What can hang from each mark:
Z34: Z100
Z386: Z100 Z523
Z705: Z100
Z100: Z34 Z386 Z586 Z638 Z705
Z85: Z523
Z620: Z100
Z638: Z88 Z100
Z523: Z85 Z386
Z88: Z638

Each row was made from one small tree. The marks that hang from a mark follow it in brackets, in the order of their numbers. Every link used is in the known rows. Write each row's tree.
In the rows, 128 means zero.
Known rows:
Z386(Z100 Z523(Z85)): [ 73  87  61 180 103 149 171 188  69 101 167 146 126 125 114 161 136 206
  91 122  96 131]
Z34(Z100(Z386(Z523) Z638(Z88) Z705)): [169 143 163  98 147 163 127 102 136 159  74 123 172 157 121  92 111 101
 113 161 155 128]
Z523(Z85 Z386(Z100(Z34 Z586 Z705))): [116 117  95 136 122 168 137 144  98  78 181 137 111 138  71 107 158 162
 164 137 141 101]
Z100(Z586 Z638): [140 182 162  94 137 122 129  99 129 164 180 147 111  75 155 134 115 108
 151 145 119 138]
Z386(Z100(Z705) Z523): [108  83  77 144 103 161 161 172 131 107 103 131 109 133 106 152  97 152
 105 154 129 136]
Z34(Z100): [145 150 127  78 133 141 178 157 125 161 138 151 110 140 148 144  66 162
 141  96  96 149]
Z386(Z523(Z85)): [ 72  94 111 173 142 145 185 209  52  96 193 149 120 113 115 128 133 225
  57 129  81 114]
Z386(Z100): [122 132  90 116  93 108 152 168 132 132 130 143 103 144 158 180  87 154
 137  95 103 153]
Z620(Z100(Z34 Z386 Z586)): [102 174 152 135 136 144 124 104 196 173 125  86 106  75 128 128 169 113
 145  68 148 112]
Z638(Z88 Z100): [168 132 130 131 120  74 127 154  73 135 148 145 149 170 203 148  81 133
 126 119  77 157]
Z523(Z85 Z386(Z100(Z34 Z638 Z705))): [119 106 113 131 135 161 114 131 101  63 169 150 125 172  86 113 166 162
 146 132 150 101]
Z100(Z34 Z586 Z638(Z88) Z705): [176 173 201  72 155 101  79  61 167 165 108 122 147 101 112  93 117  24
 180 170 171 149]
Z523(Z85 Z386(Z100(Z34 Z705))): [112  97  97 138 127 158 138 166  96  59 166 143 113 173  80 115 152 182
 140 121 136 101]
Z88(Z638): [157 144 121 109 115  60 149 198  90 123 152 157 131 120 175 135  69 158
 110  95 109 131]
Z386(Z100(Z705) Z523(Z85)): [ 98  78  76 171 102 165 164 171  92 103 134 140 110 121  86 143 134 174
  92 155 113 124]
Z100(Z386 Z586 Z638): [132 192 175 110 138 129 114  89 154 155 140 110 124  83 148 112 154 110
 132 140 127 121]
Z85(Z523(Z386(Z100(Z638)))): [ 94 115 102 149 124 148 120 158  99  71 198 162 127 168 136 176 124 177
 131 105 139 126]
Z620(Z100(Z34 Z386(Z523(Z85)) Z638)): [ 73 132 156 169 158 160 108 101 158 134 133 103 140 106 120 123 210 146
  93  77 153  97]
Z88(Z638(Z100(Z386 Z705))): [183 126 123 127 106  87 121 149 119 108  99 123 119 126 166 118 101 133
 119 122 104 122]
Z386(Z100(Z34 Z638) Z523(Z85)): [ 65  91  89 160 129 145 121 131 106  91 150 137 147 129 103 151 166 170
 121 115 124 139]
Z705(Z100): [121  84 117 116 133  82 170 138 131 149 113 136  79 161 147 143  83 124
 117 129  69 135]
Z88(Z638(Z100(Z386))): [164 134 111 134 107  74 125 163 100 107 126 128 132 130 189 132 102 159
 117  96  90 127]
Z620(Z100(Z34)): [101 142 145 124 143 126 137 140 172 155 139 122  99 113 144 155 130 137
 130  52 134 126]
Z386(Z100(Z34 Z586 Z705) Z523(Z85)): [ 87  96  81 158 112 171 143 129 125 111 131 115 113  81  56 126 155 137
 146 156 131 133]
Z620(Z100(Z34 Z586)): [107 166 141 122 136 138 135 113 175 179 157 114  97  69 133 145 138 111
 161  73 140 127]

Which tree is each row?
[170 122 129 119 120  82 104 138 142  96  83 109 124 130 150 112 110 125
 136 106 112 129] => Z88(Z638(Z100(Z34 Z386 Z705)))
[ 75 113 130 176 140 144 167 196  90  94 144 112 127 123 117 110 162 216
  47 117  91 100] => Z100(Z386(Z523(Z85)))
[121 132 164 153 142 180 120  98 177 154  99 109 117 105 123 119 172 110
  80 130 170  91] => Z620(Z100(Z386(Z523) Z638 Z705))
[168 125 106 144 107 116 128 138 109 114 116 113 128  88 146 105 112 128
 126 152 113 118] => Z88(Z638(Z100(Z386(Z523) Z586 Z705)))
[127 110 134 143 142 100 122  72 123 169 100 106 154 139 138  99 138  69
 118 183 117 122] => Z705(Z100(Z386(Z523) Z586 Z638(Z88)))
[193 168 181  75 140 139 116  88 152 176  70 127 157 161 136 100 103  81
 135 145 151 136] => Z34(Z100(Z386 Z638(Z88) Z705))
[114 107  75 141  98 174 161 144 135 131 120 124 106  89  96 142 105 126
 135 175 136 137] => Z386(Z100(Z586 Z705) Z523)
[181 140 150 109 129  96 100  94 130 146 112 114 135 126 144 114  99  65
 181 152 112 160] => Z638(Z88 Z100(Z34 Z586 Z705))
[174 140 126 117 114  92 104 116 145 115  97 103 121  95 141 104 116 104
 161 123 118 130] => Z88(Z638(Z100(Z34 Z386 Z586 Z705)))
[165 159 138  87 111 105  82  65 174 161  92 124 143 119 120 136 114  35
 198 150 169 164] => Z386(Z100(Z34 Z586 Z638(Z88) Z705))
[ 73  81 112 157 148 120 148 102 143 132 102  83 107 116  84  95 165 123
 125 142  88 114] => Z705(Z100(Z34 Z386(Z523(Z85)) Z586))
[104 111 185 118 173 156  96 104 197  87  55  86 131 132  82  84 168 114
  97 149 162 112] => Z100(Z34 Z386(Z523) Z638 Z705)
[137 147 162 140 126 154 139 128 186 167  94 105  88 110 130 129 147 117
  94 100 148  97] => Z620(Z100(Z386 Z705))
[168 143 205  76 162  86  80  96 163 134  86 131 150 156 125 105 109  57
 142 144 162 147] => Z100(Z34 Z638(Z88) Z705)
[151 103 145 109 141  58 126  93 114 169 112 146 133 182 169 134  91  73
 123 151  99 143] => Z705(Z100(Z638(Z88)))
[141 131 153 114 148 192 142 101 134 143  98 125 134 129  94  95 143 139
 106 155 133 114] => Z34(Z100(Z386(Z523(Z85)) Z638 Z705))
[114 136 118  97 119 103 103 110 169 122 112 135 123 148 146 171 117 117
 167  88 132 162] => Z386(Z100(Z34 Z638))
[136 131 105 137 117 175 129 119  80  95 198 157 119 133  93 112 162 149
 153 165 146  95] => Z523(Z85 Z386(Z100(Z586 Z638 Z705)))
[152 152 119 109 102  83 109 124 117 152 128 155 157 164 179 170  95 104
 144 116 133 161] => Z386(Z100(Z638(Z88)))
[116 176 162 112 146 141 107  68 182 185 160 123 111  68 142 144 156  85
 169  87 159 127] => Z620(Z100(Z34 Z586 Z638))
[103 106  89 173 111 124 127 144  52 120 166 157 181 146 137 151 145 155
  98 143 125 138] => Z386(Z100(Z638(Z88)) Z523(Z85))
[ 97 125  83 143 123 155 142 158  80  76 208 142 124 141  94 121 160 187
 163 111 127 106] => Z523(Z85 Z386(Z100(Z34 Z586)))
[151 174 189 116 143  80  98 125 121 143 112 124 176 164 179 114 135 112
  93 122 135 127] => Z100(Z386 Z638(Z88))
[121  96 113 126 128 130  98 114 146 110  81 126 168 157 108 135 118  92
 134 154 170 152] => Z386(Z100(Z34 Z638(Z88) Z705) Z523)
[138 103 105 136 112 137 118 128 116 126 101 142 162 153 128 143 106 102
 112 175 159 144] => Z386(Z100(Z638(Z88) Z705) Z523)
